What can hang from each mark:
D: L S
S: E F H L R
X: S
M: S
P: S
L: E S
R: P

Each row was made from one small tree. The marks that hang from a mark follow it in brackets, in alphabetical order. Every link used is in the known rows. Write each row's tree.
Known rows:
M(S(R)): [ 23.8   6.7 -15.4 -27.8 -25.3  47.2  -8.8   9.6   2.9  -9.5  11.5   6.0
  19.8 -16.9 -56.5 -31.2 -28.9 -48.3 -16.5  16.4  -9.0  13.9   9.2]
R(P): [ 12.1  -3.9  -8.6  15.8   3.9  37.5  -5.6 -15.7   1.5 -46.7 -25.9  13.2
  58.5  -1.8 -57.6 -14.0 -24.2 -37.5  15.7  31.0 -28.3  16.0 -27.7]
S(E R): [ 26.0 -14.5   7.9 -42.5 -25.7  40.0   1.0   2.7  18.2 -17.5  14.5   8.3
  27.9   8.4 -69.5 -33.8 -32.7 -34.5   1.8   9.7 -15.4   7.0   7.6]
P(S(E F H R)): [ 16.1 -40.4  -3.7 -67.9 -73.5  15.9  11.5  35.2  15.2  10.0  -0.5  13.8
 -23.3  22.7 -45.3 -65.0 -75.3 -58.4 -10.9 -12.3 -15.1   7.1  22.1]
M(S(E F L)): [ 43.0 -14.3 -19.7 -41.7 -12.4  47.9  20.9  16.9 -14.8  19.7  16.6  33.7
  26.6 -17.8 -39.7 -21.9 -56.1 -62.1 -16.6   5.3   1.6   1.1   8.5]
L(E S): [ 29.4  -4.2  -8.0   0.9  14.1  46.0 -22.0  -3.9 -42.7 -38.0 -14.9  26.4
  74.1  17.8 -43.0 -13.3 -40.2 -22.8  -0.1  18.6 -17.0  29.8  17.7]
L(S(R)): [ 15.9  -1.5  -0.4 -11.5 -28.1  37.6 -16.3   7.7  -7.7  -7.3   0.8   2.9
  32.5  -5.3 -47.3 -29.7 -28.5 -28.6  -3.8   3.1  -4.7  26.2  15.5]
D(L): [ 32.6  11.4   4.1   5.2 -12.4  56.2 -12.7  -8.9 -15.2 -49.1  -5.8  -7.5
  61.5   8.4 -78.5  -6.8 -25.0 -58.7   3.2  23.0 -12.3  27.4 -22.8]
M(S(E F L R)): [ 36.1 -16.2  -9.3 -64.4 -35.7  49.1  12.3  28.7  11.5  26.6  30.2  32.1
  10.2  -8.7 -47.3 -34.9 -55.1 -63.3 -21.9  -3.8   9.4   4.0  17.4]
S(E F L R(P)): [ 17.2 -33.4   5.6 -44.6 -31.2  45.3  10.3  19.6  38.1  -3.2   9.2  42.9
  31.7  16.8 -55.4 -30.5 -49.2 -50.7   4.6   3.8   4.1   9.1 -11.5]
L(E S(F H)): [ 33.5 -40.2 -22.8 -30.1 -17.9  16.9 -10.6  15.8 -42.8 -25.5 -25.5  35.0
  45.7  26.6 -21.7 -30.7 -80.1 -48.2 -10.8  11.0  -4.5  33.2  23.7]
L(E S(H R(P))): [ 21.2 -15.2  -7.4 -18.0 -11.8  37.0 -20.8  28.2 -15.0 -60.6 -32.6  49.0
  44.0  37.6 -45.7 -34.1 -60.5 -34.7   1.4   5.5 -12.6  24.0  24.5]
S(E L R): [ 34.8  -6.8  18.8 -38.5 -19.2  54.9  11.3   8.1  16.8   0.9  19.4  20.1
  18.8  16.7 -75.9 -28.9 -30.7 -28.1  -2.4  15.4  -4.3  12.4   0.4]
M(S(L)): [ 38.3  15.6 -10.5   1.3   3.1  56.1   7.9  -2.6 -24.7   3.3   1.0  17.5
  28.1 -17.6 -56.7 -11.7 -29.0 -39.5 -18.7  31.2  -8.8  17.6  -6.7]
L(S(E F)): [ 26.6 -28.7 -14.6 -29.9 -22.6  26.6   1.1  12.4 -23.7   0.9   3.5  17.9
  49.3 -11.4 -23.8 -29.3 -58.7 -50.6   0.8 -15.0  -8.3  10.2  21.9]
D(S(F R(P))): [ -9.9 -41.0  -4.8 -30.6 -32.6  54.4 -17.2  17.4  20.9 -25.0  -0.7  18.7
  25.5  -4.9 -60.8 -51.9 -33.9 -58.0  11.7   5.8   0.6  26.8 -32.2]
X(S): [ 31.1   5.0 -11.0   5.6  -7.5  18.9 -14.7 -41.8 -24.2 -12.1  -8.7   9.5
  35.0  -0.4 -54.5  -6.5 -31.8 -17.1  20.5  25.0 -29.9  25.7 -22.5]
X(S(E L)): [ 47.2   8.9   4.2 -11.3   0.9  39.0   8.6 -28.0 -22.5   4.5   4.5  34.0
  28.1   9.1 -64.6  -6.8 -42.2 -10.7  18.0  12.0 -24.6  11.5 -10.5]
R(P(S(F H))): [  3.0 -31.6 -18.6  -9.6 -42.9  12.2   6.0  16.8  -0.6 -21.4 -38.6  21.1
   4.1  10.5 -33.0 -47.3 -65.2 -62.1   1.2  11.8 -24.6  16.2 -15.6]
L(E S(F R)): [ 19.9 -30.7  -8.6 -44.5 -28.7  34.3 -27.3  15.6  -8.3 -12.5   5.7  29.7
  53.4  23.9 -31.7 -30.7 -58.9 -42.6  -8.4   3.2   5.4  34.7  21.4]

Write each row's tree:
[ 32.0  12.7  13.0 -16.0 -16.0  72.9 -36.4  19.8 -23.9 -60.6   5.4  21.3
  71.4  36.3 -69.5 -14.2 -41.9 -50.1  -4.6  -2.7   2.6  35.9  21.0] -> D(L(E S(R)))
[ 43.4 -32.5 -38.2 -56.8 -30.7  19.8  17.1  25.9 -20.9  -4.9  -5.2  26.2
  12.9 -13.4 -32.9 -39.2 -81.8 -75.2 -15.7  -5.4 -13.6  -2.7  25.9] -> M(S(E F H))
[ 20.5 -46.3 -14.3 -60.4 -48.4  15.7   8.0  27.9  31.5 -28.4 -12.9  34.1
  15.5  19.4 -46.4 -47.3 -72.5 -64.8   7.1  -5.1  -6.5   1.7   3.5] -> S(E F H R(P))
[ 36.8 -24.8 -19.2 -56.7 -51.0  27.5  10.3  33.1   4.1  25.4   4.2  27.9
 -16.4  -0.5 -44.4 -44.3 -67.8 -63.5 -31.3  10.3  14.0  20.4   4.3] -> M(S(F H L R))
[ 28.9 -43.1 -14.5 -55.7 -41.3  18.5 -20.1  28.9 -16.0 -16.4 -12.1  35.3
  28.8  34.0 -27.5 -42.9 -81.1 -49.2 -13.7   1.0   6.2  35.3  31.4] -> L(E S(F H R))
[ 20.7  -3.6  15.0 -23.2 -54.6  35.5  11.8  22.4   4.9  10.5 -11.0  12.2
 -35.0  27.3 -68.1 -47.9 -44.8 -29.8 -16.7  21.9  -9.2  24.6  -2.9] -> P(S(H L R))
[ 31.4 -11.4 -20.5 -21.0 -18.1  39.2   7.9   5.0 -15.4  21.9   7.7  22.0
  27.2 -20.8 -35.9 -19.7 -47.0 -59.7 -20.0  23.2   6.0  21.2  -8.8] -> M(S(F L))
[  2.9 -25.7  -9.6 -19.7 -30.5  33.0   9.1   9.3   6.8 -15.7 -12.9  29.3
  30.5   4.9 -38.7 -38.1 -54.1 -56.7  11.5  -4.9 -26.9  -0.4  -4.6] -> R(P(S(E F)))
[ 21.5 -44.1 -12.4 -54.4 -62.0   4.4  -1.5  13.9  19.9   0.2  -8.2   4.9
   3.5  16.0 -46.1 -47.4 -64.4 -58.3  -9.1  17.5   3.7  29.2  -4.1] -> S(F H R)
[ 39.4 -42.9   0.7 -71.9 -51.9  24.3  19.5  30.1  18.3  14.7   8.0  30.0
  -4.9  26.4 -55.3 -44.6 -70.9 -51.8 -11.3   7.1   9.2  14.5   5.5] -> S(E F H L R)
[  9.1 -24.9  -5.7  -5.6 -39.8  26.8  16.2  19.6  -1.4  -3.1 -35.9  33.9
  -4.4  20.2 -39.5 -40.2 -64.3 -51.9  -4.1  18.6 -11.8  22.0 -21.0] -> R(P(S(F H L)))
[ 41.5   6.3  -0.9 -42.5 -15.9  62.8  11.4  22.6   3.1   8.4  24.9  30.6
  10.8  -5.8 -67.9 -28.6 -36.3 -44.2 -17.7   3.6  -2.1   0.6  19.6] -> M(S(E L R))
[ 23.9 -20.9  -4.9 -38.7 -28.0  30.4   7.9  21.6  20.9 -49.0 -20.6  31.0
  17.6  18.5 -66.0 -42.1 -54.9 -45.4   9.3   3.8 -19.7  -1.8   6.6] -> S(E H R(P))
[ 23.5 -30.7  -5.5 -28.7 -38.9  58.3  -8.7  28.6 -28.6 -40.6 -14.6   0.6
  19.5   8.4 -75.2 -43.6 -58.1 -84.3  -1.2   3.2   3.2  33.8 -24.6] -> D(L S(F H))
[ -7.3 -23.1 -11.6   1.9 -31.4  25.8  -2.1  -0.5   6.4 -15.3 -21.3  17.8
  29.4   1.6 -33.9 -33.8 -44.1 -55.5   8.6  13.1 -24.0  19.3 -22.2] -> R(P(S(F)))
[ 29.8   3.7 -11.0 -19.7 -20.3  47.1   7.7  29.5   4.9 -20.5 -18.0  40.3
   1.1   1.0 -59.3 -32.9 -46.9 -50.6 -15.5  14.4  -3.5   9.6  -0.2] -> M(S(H L R(P)))
[ 34.3 -17.2 -11.4 -53.4 -19.6  56.1  -8.0  18.9   0.6   4.9  20.2  46.6
  32.1  16.8 -48.0 -22.6 -58.9 -54.6 -25.2  22.1  14.6  29.1   8.5] -> M(S(F L(E) R))
[ 26.5  -7.8   2.4 -32.2 -24.9  43.8  -6.4  18.0  -7.6 -10.5  10.5  13.6
  32.8  -1.7 -49.4 -34.4 -39.3 -32.4  -1.1 -14.7  -8.0   8.0  33.5] -> L(S(E R))
[ 11.4   8.5  21.5 -10.8 -40.2  50.5   2.1   7.8  12.7  16.1   5.6   5.7
  -9.3  18.1 -69.0 -35.6 -22.1 -25.3 -12.8  23.0  -6.6  25.8 -11.5] -> P(S(L R))
[ 32.5 -44.6  -2.5 -39.2  -6.0  57.9   1.6  17.7 -33.0 -17.6 -15.1  41.5
  16.3  34.3 -62.6 -40.0 -65.1 -45.8  -5.7  34.4   4.1  37.9 -17.8] -> D(S(F H L(E)))
[ -1.7 -24.6  -1.3 -37.4 -62.5  22.8  -7.7  10.0  21.7  17.1   7.1  -0.3
  -1.2   8.0 -43.9 -49.3 -45.0 -51.2  -9.1   7.7  -8.7  26.5  -7.1] -> P(S(F R))
[ 13.5  -0.6  13.8  -2.1 -12.5  52.6  -1.7   1.7  25.1 -21.6  -7.5  26.6
  33.1  12.5 -69.8 -20.5 -20.0 -28.9   4.8  30.7  -3.7  22.4 -28.5] -> S(L R(P))
[ 37.2 -41.8   0.4 -60.2 -36.0  26.9  -0.7  20.5   6.0  -6.7  -5.1  41.5
  16.6  52.5 -54.9 -32.4 -73.3 -44.8 -16.5  33.7  11.4  37.1  -2.9] -> S(F H L(E) R)
[ 15.3   2.3  -6.1  -4.0 -22.2  24.8 -23.3 -26.0  11.6 -29.1 -10.8  29.1
  32.3   7.5 -59.2 -17.3 -32.0 -21.3  26.7  10.2 -26.2  21.3 -26.0] -> X(S(R(P)))
[ 23.3  -5.5   6.0  -3.5 -17.2  46.5  29.7  25.2 -11.1 -24.4 -30.8  39.5
  -3.1  23.3 -59.6 -37.5 -54.7 -35.3   3.7   8.4 -29.3  -0.1  -0.5] -> R(P(S(E H L)))
[ 30.1 -15.2   0.2 -36.3 -44.8  20.1  -9.4 -18.3   9.3  35.2  15.8  27.7
   9.7  13.9 -48.3 -20.9 -49.8 -25.9   6.3  13.3   3.9  37.6 -26.5] -> X(S(F L R))
[ 23.9   0.9 -15.3 -34.7 -10.8  56.6  -1.2  21.3  12.3 -35.9   4.9  34.9
  35.4 -15.2 -58.0 -31.4 -39.2 -55.9  -1.2  -6.9 -20.9  -9.8  15.2] -> M(S(E R(P)))
[ 43.4 -11.7  -6.5 -50.7 -40.5  11.2  -1.0  -2.5  -4.4 -13.3  -2.0  25.7
  -4.6  20.9 -65.4 -36.2 -64.0 -22.7  14.7  -4.4 -24.1   7.5  12.7] -> X(S(E H R))
[ 54.2   1.5 -17.3 -21.1  10.8  51.2   6.1  14.5 -40.9 -27.1 -17.1  45.1
  22.7  20.9 -56.5 -16.7 -61.7 -41.9 -22.4  39.3  -8.6  18.4  14.1] -> M(S(H L(E)))
[  7.1 -36.7  -6.1 -49.3 -75.7   6.5   1.4  23.1  15.1  11.8  -8.9   5.0
 -25.0  19.5 -41.6 -61.8 -65.8 -57.9 -13.1   6.3  -8.1  25.4  -0.1] -> P(S(F H R))
